What can hang from each mark
k912: k849
k212: k11
k11: k212 k243 k360 k652
k849: k652 k912
k243: k11
k652: k849
k335: k11
k360: k11

Every row comes from one small tree of marks. The marks that hang from a mark follow it in brackets, in the order of their numbers. Every link used is in the known rows. Which tree was each row made from?
Known rows
k912{k849}: [  1  -9 -11   5   0  -3   6   9 -10  -2   5   2  -1  -1  -4  -9   5  10]
k912{k849{k652}}: [ -1 -18 -13  13  -9   0   4   6 -11  -1  11   4   0  11  -8  -7   2  -4]
k11{k212 k652{k849{k912}}}: [  1  -6   6  13 -10  -5   0  12  17   4 -11   8  -8  48   9   3  -5  -6]
k360{k11{k652{k849}}}: [  6  -5   3  18 -15 -13  -2  12  12   4  11  -4  -4  19  -5  16   3   6]
k243{k11{k212 k360 k652{k849{k912}}}}: [  8  -7  30  19 -10  -9   7  13  41   4   5  -4  -1  43   7  -6  12   4]
k11{k212 k243 k360 k652{k849}}: [  4  -4  28   3  -6 -29   8  15  31   5   5   4  11  28  20 -11  26   6]
k212{k11{k360 k652}}: [ 1 -2 24  3 -4  4 -2 16 14 -4  7 -1 17 12  8  9 -2 13]
k11{k212 k652}: [ -5   5   5  10 -14   1   5  14   4   7 -10  13   5  23   6  14   5  13]
k11{k212 k243 k360}: [ 10   1  26 -13   8 -23   9   6  30  -2   7   8  13   0  19 -19  29   9]
k360{k11{k212 k243 k652}}: [ 10   4  12   5 -12 -21   1  16  26  -6   6  21   7  14   2   4  25  18]
k335{k11}: [ 10   6   5  14  -3   6  -3   5   7   1 -10  -2  -4   2  -4  10   6   2]
k335{k11{k212 k243 k360}}: [ 19   7  30   2   4 -18   6  10  37  -2  -2   7   8   2  14  -8  36  12]
k360{k11}: [10  0  1  2  0 -6 -1  4 12 -5 11  1 -2 -7 -7  8  6  9]
k212{k11{k243 k652{k849}}}: [  9  -2  15  17 -10  -5  -4  11  17  -7   1   6   3  28  14  -2   5   0]
k360{k11{k652}}: [  4  -1   2   8 -14  -7  -4  14   9  -3  10   4   5   8 -12  16   2  12]
k243{k11{k212 k360 k652{k849}}}: [  5  -2  28  28 -15  -9  12  14  31  10   6  -9   4  29  13   4  21  17]
k212{k11{k652}}: [ -1   2   8  12 -11  15  -6  13   1  -4  -2   7   7  18   4  16  -9  11]
k360{k11{k212 k243 k652{k849{k912}}}}: [ 17  -5  14   8  -9 -27  -2  13  42  -8   5  16  -6  39   4  -6  16  -1]
k212{k11{k243 k360 k652{k849{k912}}}}: [ 13 -12  31  -1   3 -15  -7  13  40 -13  11   2   9  37  13 -18   2 -10]

Which tree is each row?
[-4  0 20 -1 -8 -8  7 18 14  8  1  5 14 18 11  7 11 16]
k11{k212 k360 k652}
[  4   3  13  37 -23   0   9  11  20   9  -4   0  -6  34  10  11  15  15]
k243{k11{k212 k652{k849}}}
[ 13   1  34  19 -10 -23   4  20  38   7  -5   1   5  29  16   0  34   9]
k335{k11{k212 k243 k360 k652{k849}}}
[ 12  -6  17   8  -5  -7 -10   9  28 -15   0  11   0  42   9 -11  -5 -12]
k212{k11{k243 k652{k849{k912}}}}
[ 14  -1  12  17 -14 -26   4  15  30  -1   6  12  -1  26  10   4  25  12]
k360{k11{k212 k243 k652{k849}}}
[  1   1  27  -9  -5 -25   4  16  27  -1   5  11  19  16  13 -11  24  12]
k11{k212 k243 k360 k652}
[14  7 23  8  2 -3  8 11 25  8 -7  0  2  3 11 10 23 15]
k335{k11{k212 k360}}
[ 14  -1  29 -10  11 -10   1   5  27 -14  14   3  15  -5  16 -15  15   7]
k212{k11{k243 k360}}
[10  5 26 11 -1 -5 14  6 31  2  8 -3  5  2 11 -3 25 20]
k243{k11{k212 k360}}
[  0  -6  20  12  -9 -14   8  16  18  14   2  -4   6  29  19   6  12  11]
k11{k212 k360 k652{k849}}
[ -2   4  13   3 -12 -15   2  13  14  -1  -6  19   8  22   8  -4  17   9]
k11{k212 k243 k652}
[  0  -6  10  10 -14 -20  -3   8  12  -1   2   1   3  26   5 -11   9  -8]
k11{k243 k652{k849}}
[  6  -2  30  -4  -1 -10  -3  15  26 -13  11   5  22  12  10  -8  11   9]
k212{k11{k243 k360 k652}}
[ 10  -6  29   7  -3 -15  -2  14  29  -6  13  -2  13  24  19  -9  12   4]
k212{k11{k243 k360 k652{k849}}}
[  9   0  26  25 -14  -7   6  20  25  14  -9  -5   1  31  15  16  20  13]
k335{k11{k212 k360 k652{k849}}}
[  8  -9  28  -5  -2 -29   2  13  40  -2   3   8   7  43  14 -22  15  -8]
k11{k212 k243 k360 k652{k849{k912}}}
[ 11  -4  10  11 -13 -26  -4  12  24  -6  14   2   2  19  -2  -2  16   2]
k360{k11{k243 k652{k849}}}
[  5 -12  27  14  -9 -11  -1  10  35  -1  13 -13   2  37  -4 -14   2  -7]
k243{k11{k360 k652{k849{k912}}}}
[ 11  -5   7  15 -11 -11   0  15  29  -1   1  11 -11  41   1  12   1   3]
k360{k11{k212 k652{k849{k912}}}}
[  6   4  15  14 -15  -9  -8  15  16  -5  -9   7   6  17  -9  -1  14   0]
k335{k11{k243 k652}}
